What can hang from each mark
z995: z365
z365: z580 z763 z961 z995
z185: z995
z580: z185
z961: z365 z996
z763: z996
z856: z185 z365

Known rows, with every way that one mark hangs from another
z185(z995(z365(z763))): [ 1.44 -1.37  0.18  2.04  1.67  0.06 -2.95 -1.05 -1.66 -1.06 -0.89  0.03
 -1.09 -0.69  2.91  0.33 -3.66]
z580(z185(z995)): [ 0.05  0.69 -0.81  2.23  3.01 -2.49 -0.35 -0.78 -2.89  0.07  1.50  0.04
  2.03 -1.17  2.02  2.63 -1.08]
z856(z365(z763)): [ 3.50 -2.41 -0.73  3.96 -1.06  2.42 -4.27  1.39  1.27  0.37  0.38 -0.06
 -1.72  0.84  3.57 -0.31 -3.78]
z580(z185(z995(z365(z961)))): [-0.89  0.81  0.90  1.19  4.10 -2.12  1.42 -2.63 -1.80 -2.08  0.44  0.89
 -0.16  0.06  1.42  1.63 -1.83]
z365(z580 z763 z961(z996)): [ 2.63 -2.17 -0.83  3.46 -0.83  0.27 -1.05 -0.94  4.81  1.83  1.05  1.85
 -2.72  2.88 -0.65 -0.42 -3.64]
z580(z185(z995(z365))): [ 0.16  0.87  0.26  0.56  4.20 -1.60 -0.45 -1.06 -3.93 -2.45 -0.36 -0.54
  1.29 -0.78  2.89  2.24 -1.23]
z580(z185): [ 1.19 -0.63 -0.06  1.63  1.42 -1.07 -0.54 -0.49 -1.66 -1.01  0.41 -0.83
  0.43 -0.26  2.87  1.71 -2.68]
z856(z185 z365(z995)): [ 2.59  0.37 -3.53 -0.74  0.21  1.27 -0.24  2.12 -0.75 -1.19  2.21 -0.93
  1.42  2.18  0.61 -0.51 -0.77]
z365(z763): [ 2.53 -2.90 -0.12  2.98 -1.09  0.55 -3.03 -0.51  0.62  0.45 -0.13 -0.13
 -2.04 -0.25  2.74 -0.11 -5.01]
z995(z365(z580 z763 z961(z996))): [ 2.71 -1.90  0.24  1.85  0.42  1.12 -1.07 -1.25  3.82 -0.76 -0.72  1.27
 -3.49  3.27  0.05 -0.85 -3.88]
z365(z580 z763 z961(z996) z995): [ 2.10 -0.32 -2.63  1.37 -0.16 -0.01  0.33  0.04  3.87  1.25  0.67  1.07
 -0.83  2.32 -1.19 -0.63 -2.87]
z995(z365(z580 z763)): [ 2.75 -0.63 -0.61  0.68  0.41  0.92 -1.41 -0.26 -0.38 -2.40 -1.98 -0.93
 -0.84  1.24  2.82 -1.04 -4.12]
z365(z763 z961 z995): [ 1.11 -1.15 -1.28  1.62 -0.50 -0.15  0.06 -1.10  1.82  0.17  0.25  0.54
 -1.59  0.05  0.81 -0.93 -4.69]
z961(z365(z995) z996): [ 3.69 -1.63 -0.60  0.17 -1.35 -1.47 -0.63  0.22  2.03  0.17  2.37 -1.09
 -0.67  2.72 -0.74  0.35 -1.92]
z961(z365 z996): [ 4.05 -3.48  1.22  2.17 -1.97 -1.17 -1.91 -0.86  2.95  0.70  2.76 -0.41
 -2.52  3.23 -0.24  0.59 -2.73]
z856(z185(z995(z365(z580)))): [ 1.17  1.69 -2.33 -1.43  2.46 -1.41  1.53 -0.79 -2.79 -2.15  1.22 -0.22
  2.02  2.04 -0.31 -0.08 -0.29]
z995(z365(z763 z961)): [ 1.75 -2.88  1.53  2.09  0.03  1.03 -1.35 -2.44  1.70 -1.78 -1.15  0.73
 -4.22  0.97  2.05 -1.14 -5.75]
z763(z996): [ 2.10 -0.67 -0.86  1.67 -0.54  0.16 -1.15  0.72 -1.89  0.62  2.01 -1.20
  0.57  0.56  0.95 -0.29 -2.80]
z185(z995(z365(z763(z996) z961))): [ 0.50 -0.71  0.38  2.51  2.06  0.18 -1.11 -1.42 -1.02  0.60  0.99  1.47
 -0.80 -0.13  0.02 -0.16 -2.93]
z856(z185 z365(z961 z995)): [ 1.68  0.21 -2.88 -0.10  0.08  0.77  1.58  0.49  1.38 -0.86  3.00  0.56
 -0.11  3.01 -0.93 -1.09 -1.31]
z185(z995): [ 0.77 -0.18 -1.17  2.32  0.49 -1.81 -0.88 -0.89 -1.81  0.24  1.97 -0.37
  0.51 -0.20  1.58  0.66 -2.53]
z856(z185 z365(z580 z763 z995)): [ 3.16  1.17 -4.75 -0.32  0.42  1.71 -0.47  2.78  0.47 -0.33  1.04 -0.06
  2.47  2.19  0.36 -0.82 -0.59]
z856(z185(z995)): [ 0.93 -0.66 -1.90  1.00  0.98 -1.70 -0.18 -1.11 -1.86  0.65  3.13  0.55
  0.84  0.65 -0.42  0.93 -1.25]

Rows
[ 0.42  1.81 -2.36  0.76  2.17 -1.34  2.37 -0.45  0.79 -0.39 -0.34  0.79
  1.90  0.01  0.56  0.64 -2.23]
z365(z580(z185) z763 z961 z995)
[ 2.15 -2.68  1.47  1.45  0.15  0.71 -0.85 -1.84  2.68 -1.66  0.43  0.38
 -4.54  3.32  0.31 -0.50 -4.08]
z995(z365(z961(z996)))
[ 1.02 -0.44 -0.84 -0.72  2.20 -0.84 -0.26 -1.36 -2.80 -1.93  1.32  0.03
  0.13  1.05  0.37  0.42 -1.47]
z856(z185(z995(z365)))
[ 2.53 -4.24  0.72  4.29 -1.08  0.87 -2.80 -1.53  4.80  2.13  1.15  2.09
 -4.73  1.90  0.04  0.09 -4.80]
z365(z763 z961(z996))
[ 0.01  1.97 -0.96  0.55  1.81 -1.98  2.69 -2.24 -0.70 -2.27  0.83  0.35
  0.16  2.05  0.10 -0.87 -2.08]
z185(z995(z365(z580 z961)))
[ 1.04  2.19 -1.61 -0.10  1.93 -1.46  0.78 -0.57 -2.76 -2.57  0.08 -1.25
  1.64  1.25  1.63 -0.34 -1.57]
z185(z995(z365(z580)))
[ 2.42  0.73 -0.04  0.72  0.55 -3.10  1.84 -0.68 -0.23 -1.15  1.77 -0.81
  2.17  1.91  0.73  1.38 -0.92]
z961(z365(z580(z185)))
[ 0.51 -1.53  0.87  2.68  1.56 -0.40 -1.06 -2.72  0.33 -0.67 -0.15  1.56
 -2.59  0.05  1.35 -0.24 -4.25]
z185(z995(z365(z763 z961)))
[ 4.75 -2.76 -0.06  2.72 -1.71 -0.68 -2.18 -0.18  4.02  1.63  1.66  0.49
 -1.48  3.26 -0.48  0.40 -2.48]
z961(z365(z580 z763) z996)
[ 0.08 -0.62 -0.21 -0.06  2.13 -1.28  1.63 -2.98 -0.75 -1.62  2.11  1.45
 -1.38  1.79 -1.11 -0.15 -1.97]
z856(z185(z995(z365(z961))))
[ 1.69  0.76 -0.59  2.52  2.14 -3.49  0.14 -0.87 -0.49  1.09  1.73  0.92
  2.96 -0.01  0.56  2.58 -0.35]
z961(z365(z580(z185(z995)) z763))
[ 1.85  0.06 -0.45  1.17  0.74  1.14  0.36 -0.49  0.34 -0.76 -0.08  0.47
 -0.60  1.83 -0.02 -1.54 -3.36]
z995(z365(z580 z763(z996) z961))
[ 2.53  2.97 -4.33 -0.18 -0.04  0.60  0.83  2.80 -0.67 -1.76  0.93 -2.03
  3.03  2.36  1.87 -1.32 -0.94]
z856(z365(z580 z995))
[ 1.46  1.76 -0.51 -0.76  2.93 -0.70  1.09 -0.20 -2.52 -3.83 -1.42 -1.55
  1.57  1.15  2.95  0.85 -1.67]
z995(z365(z580(z185)))
[ 3.95 -1.78  0.32  2.60  0.77 -1.36 -1.64  0.02  2.89  1.43  1.17  0.89
  0.07  2.20  0.09  2.37 -1.05]
z961(z365(z580(z185) z763) z996)
[ 4.30 -0.84 -1.76  0.66 -1.06 -1.02 -0.89  0.83  3.09  0.99  1.19 -0.31
  0.43  2.72 -0.97  0.06 -1.72]
z961(z365(z580 z763 z995) z996)
[ 3.30 -1.00 -0.92  0.75 -0.98 -0.55 -1.08  1.09 -0.38  1.29  1.83 -0.90
  1.35  0.19 -0.31 -0.16 -2.39]
z961(z365(z763(z996) z995))
[ 1.29  2.02 -3.13  0.11  2.31 -0.92  0.49  1.16 -1.32 -0.71 -1.14 -0.68
  3.31 -0.73  2.10  1.20 -1.63]
z365(z580(z185) z763 z995)
[ 2.21  1.07 -3.41  0.22 -0.06 -0.29  0.01  0.99 -0.24 -0.52 -0.63 -1.10
  1.81  0.23  1.55 -0.83 -3.14]
z365(z580 z763 z995)
[ 3.76 -1.50 -0.18  2.20 -1.82 -1.41 -0.63 -0.66  1.96  0.19  1.18 -0.23
 -0.26  2.02  0.70 -0.41 -3.27]
z961(z365(z580 z763))
[ 1.99  2.58 -1.93 -1.35  1.24 -3.36  3.22  0.31 -1.10 -1.68  1.23 -1.66
  3.97  1.41  0.29  1.15 -0.09]
z961(z365(z580(z185) z995))
[ 3.03  1.60 -3.99  1.11 -0.10  1.53 -1.23  2.96  0.46 -0.60 -0.13 -0.97
  2.17  1.37  2.36 -1.07 -1.89]
z856(z365(z580 z763 z995))
